Each row comes from the steps of one walk. Every step used is in the known rows, and no mark comes twice. Write the walk behind each row, first mark first.
Known rows
daket/redemi: -0.27	-0.18	-1.05	-3.18	5.19	0.28	0.06	0.72	1.19	1.65	-1.45	-1.97	-2.03	0.85	-0.38	-3.45	-3.36	-2.35	1.47	-1.59	0.86	-0.99
vovi/sodav/retu/redemi/rebi: -0.05	3.34	-2.01	-2.29	1.65	1.42	-2.18	-1.20	1.80	-2.62	0.54	-1.20	0.32	-0.65	-1.44	-1.28	-2.55	-0.73	-0.36	-1.30	1.47	-0.82
sodav/retu/gurodo/redemi/daket: -0.31	1.95	0.40	-2.50	1.12	-0.88	0.97	-1.38	0.05	1.00	-0.31	-4.26	-2.47	0.33	-0.91	-0.44	-2.47	0.15	-1.88	-2.32	-1.81	-0.53
retu/vovi/gurodo/sodav: 0.17	0.18	0.08	-0.23	1.80	0.03	-0.87	-2.45	-2.07	0.42	0.45	-6.03	-1.87	0.46	-0.62	1.01	-5.57	-1.86	2.17	-0.87	0.85	-0.23
lufeb/redemi/daket: 1.40	0.53	0.28	-3.26	3.82	-0.23	-0.24	0.50	0.28	3.00	-1.08	-1.58	-2.76	-0.70	-1.42	-4.09	-3.23	0.67	-1.09	-2.43	-1.43	-0.28
daket/redemi/sodav/retu: -0.37	0.66	-0.30	-1.19	5.38	1.31	-0.62	0.28	2.55	-1.35	1.12	-2.36	-2.50	0.83	-0.08	-2.65	-1.75	-2.19	1.51	-1.47	1.03	-0.87
retu/redemi/daket: 0.57	2.76	0.38	-3.33	4.42	1.28	-0.38	-0.27	0.19	2.66	-1.95	-3.59	-1.91	-0.85	-1.65	-2.83	-3.76	-0.24	-0.94	-2.27	-1.36	-0.50
gurodo/redemi: 0.03	-0.33	0.12	-2.55	1.12	-1.20	0.61	0.87	-0.49	-1.13	1.47	-2.85	-0.89	1.59	-0.17	-0.52	-2.11	-1.05	0.67	-1.66	-1.18	-0.61
vovi/gurodo/retu/redemi: -1.05	1.90	-1.48	-2.04	2.06	2.50	-0.98	0.14	-1.91	1.86	-0.54	-3.97	0.99	2.73	-0.96	0.37	-5.45	-1.36	0.57	-2.62	0.40	-1.16
sodav/retu/redemi: -0.93	1.47	-1.49	-2.68	2.42	2.02	-1.65	0.63	1.56	0.12	0.47	-2.20	1.09	0.17	-2.73	-0.29	-2.20	-2.23	-0.63	-1.33	1.89	-0.45
redemi/sodav/gurodo/retu: 0.31	0.45	0.29	0.49	2.92	2.48	0.47	-0.17	-0.16	0.33	2.04	-1.54	-2.05	1.52	2.70	0.14	-5.20	1.23	0.60	-2.11	-0.53	-1.09
gurodo/redemi/retu: -0.73	2.18	0.73	-1.40	2.59	-1.24	0.59	0.55	0.24	-2.52	1.45	-4.44	0.35	0.39	1.91	-0.71	-1.12	-1.68	-0.38	-0.41	-0.37	-0.41
lufeb/redemi/sodav/retu: 0.41	0.08	-0.28	-0.97	3.54	1.17	-1.18	0.84	2.18	-1.47	2.50	-0.79	-1.55	1.01	-1.02	-2.20	-1.05	-1.01	0.35	-1.52	0.65	-0.43
lufeb/redemi/rebi: 1.52	0.76	-2.54	-2.28	1.64	-0.40	-1.88	0.23	1.34	-1.53	0.93	0.94	-0.28	-0.12	-1.43	-3.66	-1.98	0.17	-0.22	-1.57	0.83	-0.88
vovi/gurodo: 0.23	-0.99	-0.90	-1.72	2.49	1.32	-0.37	-0.78	-1.32	-0.82	-1.10	-2.48	-1.72	-0.21	-0.99	1.14	-5.01	-1.02	2.94	-1.18	-0.59	-0.64
sodav/gurodo/redemi/retu/vovi: -1.03	4.48	-1.29	-0.28	1.87	-0.69	-0.58	-1.52	0.86	-0.66	2.41	-5.01	1.25	-0.84	1.46	2.21	-1.54	-0.47	-1.18	-1.94	1.99	-0.75
vovi/sodav/gurodo/redemi: 0.31	1.67	0.25	-2.17	1.16	-0.33	1.12	-1.58	0.07	-0.88	1.19	-2.11	-1.95	1.08	1.45	2.37	-4.23	0.05	-0.31	-2.38	-1.04	-0.88
lufeb/redemi: 0.94	-1.13	-1.03	-2.98	2.40	0.00	-0.81	1.65	0.54	1.62	0.59	0.41	-0.56	0.98	-1.81	-2.65	-2.26	-0.46	-0.24	-1.77	0.24	-0.40
redemi/vovi: -0.09	1.22	0.39	-3.11	2.46	1.17	-0.01	0.24	1.59	-0.38	-0.07	-2.46	-0.25	-2.00	-0.80	-0.84	-3.45	0.34	0.06	-1.67	1.61	0.12
retu/vovi: -0.34	0.31	-1.21	-1.51	1.70	0.50	-1.15	-0.12	0.16	1.12	1.37	-2.83	-0.12	-1.32	-0.91	0.44	-2.25	0.34	1.08	-1.45	0.98	-0.17
gurodo/sodav/retu/vovi: -0.89	0.18	-0.67	-0.23	0.86	-0.02	-1.88	-0.98	0.68	0.17	2.76	-4.48	-0.25	-1.50	-1.25	0.77	-2.38	-1.10	0.38	-0.67	2.79	0.34
lufeb/redemi/sodav: 1.64	0.57	0.44	-1.46	4.96	1.04	-0.27	0.73	0.83	-0.07	1.55	-0.79	-2.33	2.52	0.07	-3.63	-1.87	-0.29	0.94	-2.18	-1.40	-0.97
retu/vovi/sodav/gurodo/redemi: -0.15	2.78	-0.42	-1.68	0.70	-0.54	0.55	-2.15	-0.04	-0.19	1.75	-3.07	-1.19	0.74	1.36	3.18	-3.86	0.33	-0.49	-2.97	-0.17	-0.91
sodav/retu: -0.57	-1.89	-0.48	-1.56	1.63	0.97	-1.00	1.02	1.67	-1.60	1.43	-1.02	-0.86	-1.65	-1.49	-0.14	-2.00	-1.07	0.84	-0.04	1.20	0.32

Write each row's walk
-1.31	0.55	-0.96	-2.13	-1.10	-0.73	0.72	-0.68	0.25	-0.88	1.57	-3.15	-0.14	2.41	-1.10	1.90	-1.22	-1.12	-1.26	-1.68	-0.27	-0.61 | sodav/retu/gurodo/redemi
0.58	1.77	0.56	-2.58	2.80	-0.87	0.61	-1.25	-1.47	0.46	-1.28	-5.06	-3.17	0.06	-0.42	-0.93	-4.49	-0.18	0.63	-2.89	-2.48	-0.90 | vovi/gurodo/redemi/daket
-0.56	3.72	1.03	-4.18	2.76	2.02	0.17	-1.21	0.57	0.81	-1.13	-3.21	-0.46	-0.33	-0.06	0.16	-4.69	0.29	-0.37	-2.19	0.33	-0.02 | retu/redemi/vovi/sodav
-0.68	1.43	-0.44	-1.88	2.35	1.35	-1.58	-0.18	0.89	0.26	0.76	-3.85	0.39	0.98	-2.34	-0.72	-3.12	-3.09	-0.84	-0.81	2.08	-0.19 | gurodo/sodav/retu/redemi
-1.09	0.06	-1.11	-0.81	0.65	0.78	-1.07	0.54	-1.28	2.11	2.30	-3.60	0.43	0.03	0.36	0.40	-3.52	1.18	0.89	-1.99	0.96	-0.31 | gurodo/retu/vovi
0.65	0.62	0.26	-1.64	2.49	1.99	0.71	-2.12	0.86	0.10	-0.14	-0.07	-2.81	-1.34	1.41	2.45	-5.50	0.98	0.28	-1.20	-0.47	-0.40 | vovi/sodav/gurodo
-0.69	0.16	0.26	-0.78	1.48	0.63	-1.09	-1.55	0.56	-1.87	0.89	-4.78	-1.21	-1.08	-1.31	0.78	-4.69	-2.33	0.87	-0.63	2.75	0.31 | redemi/vovi/gurodo/sodav/retu
-0.94	2.29	-0.33	-1.87	5.91	-0.01	0.22	0.43	1.54	-0.32	-0.94	-3.69	-0.55	-0.27	1.73	-3.02	-2.11	-2.70	0.31	-0.35	1.18	-0.80 | daket/redemi/retu
0.28	3.62	-2.77	-1.26	1.49	1.88	-1.78	-1.02	0.94	-0.92	0.77	-1.06	0.95	0.55	-0.24	-0.99	-4.22	0.18	-1.00	-2.28	1.71	-1.58 | sodav/gurodo/retu/redemi/rebi
1.81	1.86	-0.70	-0.56	4.55	1.90	-0.07	-1.16	2.04	0.05	1.38	0.28	-2.46	1.07	0.65	-0.38	-3.54	0.22	-0.40	-2.64	0.20	-1.26 | lufeb/redemi/sodav/gurodo
0.07	-1.17	1.10	-0.98	0.63	0.24	0.89	-1.95	-1.08	1.11	0.15	-3.75	-2.25	1.77	-0.37	-0.03	-4.13	-1.32	-0.28	0.34	-0.60	0.13 | retu/gurodo/sodav
0.80	1.19	1.38	-1.09	3.87	0.15	0.79	0.27	0.06	-2.28	2.22	-3.35	-2.59	2.97	1.28	-1.88	-1.74	-0.73	1.68	-2.11	-2.58	-1.11 | gurodo/redemi/sodav
-1.38	1.64	0.15	-3.17	2.89	1.11	-0.28	-0.66	2.27	-0.44	-0.07	-2.64	-1.42	-1.46	-0.15	-0.40	-3.49	-0.96	0.21	-1.61	2.22	0.11 | daket/redemi/vovi/sodav/retu
-1.03	0.61	-0.32	-1.51	1.18	1.80	-0.12	-0.10	-1.85	0.40	0.02	-4.12	-0.22	0.84	0.62	0.80	-6.30	0.44	1.38	-2.55	0.77	-0.60 | redemi/vovi/gurodo/retu
-0.42	-1.45	0.16	-0.35	1.52	0.51	-1.08	-1.11	-0.18	-1.72	1.07	-4.06	-1.85	-0.46	-1.27	0.66	-4.38	-2.60	1.57	0.06	1.62	0.19 | vovi/gurodo/sodav/retu
0.58	1.37	0.36	-1.55	7.19	1.26	0.38	0.03	1.35	-0.04	-0.15	-2.66	-3.51	2.34	1.19	-4.21	-2.79	-1.78	2.42	-2.07	-0.97	-1.43 | daket/redemi/sodav
-0.58	0.55	-0.53	-2.53	-0.63	-0.82	1.33	-0.67	-0.70	-0.04	0.80	-3.10	-0.56	2.96	-0.48	1.33	-1.86	-0.63	-0.95	-1.83	-1.46	-0.88 | retu/gurodo/redemi
-0.70	-1.16	0.64	-2.14	1.47	1.20	-0.43	0.01	0.92	-1.36	0.99	-1.22	-1.90	-1.48	-0.15	0.61	-3.04	-0.27	1.10	-0.09	0.01	0.47 | vovi/sodav/retu
-0.65	1.79	-1.74	-0.07	2.53	1.54	-1.71	-1.99	-0.16	-1.24	1.12	-4.52	-0.93	-0.26	-1.04	2.37	-3.58	-0.89	2.63	-2.23	1.25	-0.84 | redemi/sodav/retu/vovi/gurodo
-0.37	0.79	0.46	-2.26	1.61	0.83	-0.18	-1.24	-0.85	1.07	0.66	-2.79	-1.63	-0.97	0.77	1.25	-3.74	1.22	1.58	-1.28	-0.84	0.07 | retu/vovi/sodav
0.70	2.73	0.46	-1.55	5.46	2.61	-0.40	0.01	0.78	-0.38	0.57	-2.77	-1.46	2.45	-0.21	-2.38	-2.45	-1.19	1.07	-1.98	-1.36	-1.18 | retu/redemi/sodav
